Every row comes from one small tree of marks. The marks that hang from a mark follow it in brackets, in alphabetical order. Every link used is in the known rows. Which tree was each row made from?
Known rows:
fipa(tume(nirukof(kazu(kito)))): [-1.336 -0.050 -0.130 -0.724 -0.056 -1.091  0.122  1.897  1.591  0.708
 -2.736 -0.703  1.059  0.410  0.248 -1.250  0.419  0.497 -1.453  1.938]
fipa(tume(kito(tubalot) nirukof)): [-1.237  1.228  0.855 -1.390  0.164  0.098 -0.456  0.698 -2.346 -0.296
 -1.605 -1.800 -0.516  0.240 -2.360  0.458 -1.715  1.168 -1.980 -0.259]
tubalot(kito nirukof(kazu tume(fipa))): [-0.073 -1.913 -0.006  1.382 -0.099 -0.442 -2.969 -0.585 -0.177 -1.448
  1.143  3.625 -0.146 -0.180  0.395  1.660 -0.486 -0.751  3.989 -0.354]
tubalot(kito nirukof): [-0.217  0.059 -0.375  0.467 -1.813 -0.207 -1.667  0.915 -1.008 -0.186
  0.112  3.349  0.303  0.910  2.134 -0.848 -5.015  0.119  2.886 -0.945]
fipa(tume(nirukof(kazu))): [-0.758  0.306  0.107 -0.471 -0.030 -1.126 -1.543  1.544  0.552  0.605
 -2.564  0.005  0.742  0.382  0.562 -0.901  0.243 -0.297 -0.664  0.509]
fipa(tume(kito(tubalot))): [-2.351  2.082  0.884  0.365 -0.328  0.019 -0.368  0.976 -2.952 -0.390
 -1.382 -0.808 -0.554  1.195 -2.354 -1.396 -0.740  1.732 -1.577 -0.569]
tume(kito): [-0.080  0.442  0.281  0.391 -0.054  0.427 -0.238  1.278 -0.790  0.798
 -0.717  0.092 -0.135  0.722  0.547  0.262 -1.806 -0.220 -0.180 -0.717]
tume(fipa kito nirukof(tubalot)): [ 2.018 -0.854 -0.105 -1.820  1.123  1.181  1.316 -1.351  0.259  1.476
 -0.213 -1.415 -1.149 -1.733 -0.053  4.354 -0.454 -2.183 -0.936  0.154]
tume(fipa kito nirukof(kazu)): [ 1.400 -2.090  0.565 -0.677  1.791  0.706 -1.704 -0.350  0.218  0.904
 -1.114 -0.631 -1.169 -0.706 -0.114  5.345 -0.480 -1.956 -0.203  0.118]
kazu(kito): [-0.171  1.578 -0.248  0.066 -1.135 -0.169  1.602  1.592  0.928  0.805
 -0.595 -0.303  1.193  1.167  1.629 -2.731 -1.421 -0.360 -0.853  1.122]
kazu(nirukof(tubalot tume(fipa kito))): [ 0.782 -0.596 -0.603 -0.307  1.503  0.598  3.186 -3.247  1.256  1.071
  1.085 -0.630 -0.435 -0.986 -1.133  1.510  1.256 -0.361 -0.896  0.567]
tubalot(nirukof(kazu tume)): [-0.658 -0.887  0.048  1.621 -0.532 -1.297 -3.346  1.447  1.292 -0.532
  1.064  2.269  0.803 -0.042  1.712 -0.521  1.389 -0.133  1.740 -0.323]
fipa(tume): [-1.630  3.065  0.192  0.430 -1.238 -0.965 -0.105  1.615 -0.854  0.686
 -1.751  0.579  0.992  1.493  0.323 -3.432 -1.505 -0.110 -0.808  0.295]
kito(tubalot): [ 0.373  2.551  0.443  0.156 -1.408  0.076 -0.214  1.022 -1.304 -0.596
  0.245 -0.684  0.485  1.105  0.659 -2.923 -0.785 -0.258 -0.501 -1.071]
fipa(tume(kito nirukof(kazu tubalot))): [-1.061 -1.854 -0.230 -0.933  1.126 -0.494 -0.052  0.696  0.518  1.353
 -2.403 -0.822 -0.594 -1.094 -0.463  1.634  2.823  0.911 -1.252  0.270]
kazu(nirukof): [ 0.482  1.714 -0.681 -0.115 -0.698 -0.255  1.610 -0.409  1.253  1.615
 -0.626  0.306  1.052  1.482  1.889 -2.681 -3.206 -0.220 -0.929 -0.073]
kazu(kito(tubalot) nirukof(tume)): [-0.454  1.628 -0.477 -0.099 -0.530 -0.162  3.186 -0.892  1.375 -0.750
  1.074 -1.535  1.552  0.901 -0.713 -4.366  0.013  1.764 -1.692  1.045]
nirukof(kazu tubalot(kito) tume(fipa)): [ 1.145 -1.862 -0.686  0.702  0.317  0.067  0.407 -1.230  0.644 -0.836
  0.922  1.354  0.213 -0.845  0.153 -0.249  3.958 -0.685  3.050 -0.184]
kito(tubalot(nirukof)): [-0.302  1.816  0.442  0.477 -1.718 -0.307 -2.088  1.095 -1.258 -0.486
  0.945  0.785 -0.162  0.803  1.187 -1.307 -2.499 -0.001  0.082 -1.045]
fipa(tume(nirukof(tubalot))): [-0.103  1.576 -0.595 -1.643 -0.679 -0.744  1.503  0.593  0.522  1.327
 -1.607 -0.885  0.721 -0.639  0.739 -1.882  0.303 -0.448 -1.526  0.550]
kazu(nirukof(tubalot tume(kito))): [ 0.057 -0.744 -0.988 -0.038  0.721  0.010  3.163 -1.509  1.555  1.079
  0.790 -0.624  0.409 -0.617 -0.107 -0.866  1.380  1.275 -0.922  0.017]

Write each row's tree:
[-0.350  0.417  1.089  0.461  0.151  0.816 -2.336 -0.705 -2.487 -0.294
  1.061  0.445 -2.025  0.006 -1.138  3.919 -2.933 -0.594 -0.158 -0.742] => tume(fipa kito(tubalot(nirukof)))
[-1.252 -1.371 -0.211  1.403 -0.499 -1.299 -1.569  1.764  2.285 -0.525
  0.754  1.591  1.087  0.063  1.504 -1.040  1.590  0.681  0.969  1.161] => tubalot(nirukof(kazu(kito) tume))
[ 1.761 -2.588 -1.248 -1.111 -0.193  0.068  0.511  0.367  1.237  0.409
 -0.960  0.583  0.329 -0.845  2.163 -0.107  0.952 -0.029  2.039 -0.583] => tume(nirukof(kazu tubalot(kito)))
[ 0.892  0.219  0.677 -1.370  0.149  0.929 -0.400  0.474 -1.472 -0.322
 -0.150 -1.940 -0.642 -0.210 -0.892  1.571 -1.952  0.090 -1.134 -1.014] => tume(kito(tubalot) nirukof)
[-0.511  0.780  0.796  0.570  0.031  0.335 -0.365  0.534 -1.615 -1.601
  1.412 -0.990  0.049  0.112 -1.689 -0.901  1.223  1.110 -0.155 -1.054] => nirukof(tume(kito(tubalot)))
[ 0.729  0.101  0.347  1.294  0.584 -0.334 -1.483 -0.203  0.807 -0.486
  0.598  0.643  0.519  0.076  0.255  0.169  2.909 -2.041  1.065  0.126] => nirukof(kazu tume(fipa))
[-0.267 -2.351 -0.335  1.042  1.028 -0.220  0.019  0.590  1.221  0.049
  0.505 -0.112  0.080 -1.010  0.140  0.216  5.597  0.907  0.640 -0.436] => nirukof(kazu tubalot tume(kito))
[-1.081  0.686  0.359 -1.139  0.326 -0.154 -0.292  1.165 -1.061  0.778
 -2.139 -0.596 -0.040  0.121 -1.099  1.016 -2.613  0.271 -1.558  0.355] => fipa(tume(kito nirukof))
[ 0.213  0.676  0.487  0.099  1.229  0.808  1.270 -3.010 -0.912 -0.643
  1.410 -1.157 -0.604  0.168 -2.709  1.188 -0.546  0.271 -1.208 -0.109] => kazu(nirukof(tume(fipa kito(tubalot))))
[ 0.666 -0.302 -0.028  0.158  0.892  0.732  1.310 -1.292  0.089  0.254
  1.242 -0.506 -0.427 -1.308 -1.037  1.737  2.754 -1.201  0.024  0.178] => nirukof(tubalot tume(fipa kito))
[-1.084  0.215  0.793  0.498 -0.526  0.318 -2.248  0.905 -1.971 -0.467
  0.714  0.524 -1.216  0.365 -0.212  1.406 -2.811  0.981 -0.107 -1.259] => tume(kito(tubalot(nirukof)))
[ 0.006 -0.958  1.077  1.261  1.427  0.461 -1.876 -0.593 -1.261 -1.639
  1.011 -0.805 -1.088 -0.218 -2.488  2.259  3.622 -0.072  0.359 -0.599] => nirukof(kazu tume(fipa kito(tubalot)))
[-0.025  0.417 -1.542 -0.491 -0.305 -0.504  5.037 -1.072  3.420  0.979
  0.728 -0.995  1.787 -0.172  0.969 -3.974  1.870  1.210 -1.529  1.795] => kazu(kito nirukof(tubalot tume))
[ 1.352 -0.376  0.334 -1.083  0.624  0.466 -0.072 -0.300  0.639 -0.267
 -0.413 -2.082 -0.371 -0.120 -0.456  1.648  0.876 -1.226 -1.228  1.134] => tume(fipa nirukof(kazu(kito(tubalot))))
[-0.514  1.374  0.667  0.497 -0.535 -0.057 -0.406 -0.559 -0.128 -1.553
  2.313  0.058  0.011 -0.171 -1.184 -0.046 -0.332 -0.447 -0.149  1.128] => kazu(kito(tubalot(nirukof(tume(fipa)))))
[-0.659 -2.178 -0.306  1.524 -0.768 -0.969 -2.893  1.039  0.221 -1.472
  0.836  3.679  0.603  0.203  1.375 -0.693 -0.291  0.848  4.034 -0.730] => tubalot(kito nirukof(kazu tume))
[-0.575 -1.525  1.076  1.220  0.876  0.411 -3.717 -0.443 -1.709 -0.402
  0.377  0.786 -2.394 -0.134 -0.918  4.724 -0.409 -0.099  0.344 -0.775] => tume(fipa kito(tubalot(nirukof(kazu))))
[-1.353 -1.658  0.796  1.238  0.237 -0.096 -3.628  1.215 -1.261 -0.510
  0.132  0.854 -1.555  0.291  0.102  2.291 -0.120  1.444  0.532 -1.326] => tume(kito(tubalot(nirukof(kazu))))
[ 1.814 -1.576 -0.634 -1.305  0.835  0.275  1.789 -0.572  2.803  1.481
 -0.741 -1.588 -0.084 -1.436  1.172  1.905  2.555 -1.870 -1.027  1.889] => tume(fipa nirukof(kazu(kito) tubalot))
[ 0.753  0.066 -0.971  0.058 -1.100  0.052  1.926  0.033  0.244 -1.004
  1.095  1.188  1.287 -0.456  0.862 -3.499  1.547  0.489  2.507 -0.619] => nirukof(tubalot(kito) tume)
[ 0.423  1.258  1.061  0.125  0.534  1.315 -0.492 -0.780 -2.512 -0.324
  0.339 -1.147 -1.547  0.385 -1.660  2.182 -1.212 -0.894 -0.708 -0.742] => tume(fipa kito(tubalot))
[ 2.013 -0.565 -1.144 -1.961 -0.895  0.393  1.755 -0.093  0.342  0.301
 -0.396  0.323  0.620 -0.821  1.865 -1.005 -1.616 -0.525  1.531 -0.500] => tume(nirukof(tubalot(kito)))
[ 0.253  1.699 -0.020 -0.288  0.235  0.293  3.201 -2.539  0.927 -0.728
  1.336 -1.548  0.622  0.662 -1.666 -1.986 -0.117  0.118 -1.729  1.624] => kazu(kito(tubalot) nirukof(tume(fipa)))
[ 0.838 -0.140 -1.646 -0.655 -0.862  0.241  3.553 -1.704  0.949  1.137
 -0.587  1.072  0.754  0.577  1.960 -2.932 -2.204  0.948  1.057 -0.351] => kazu(nirukof(tubalot(kito)))
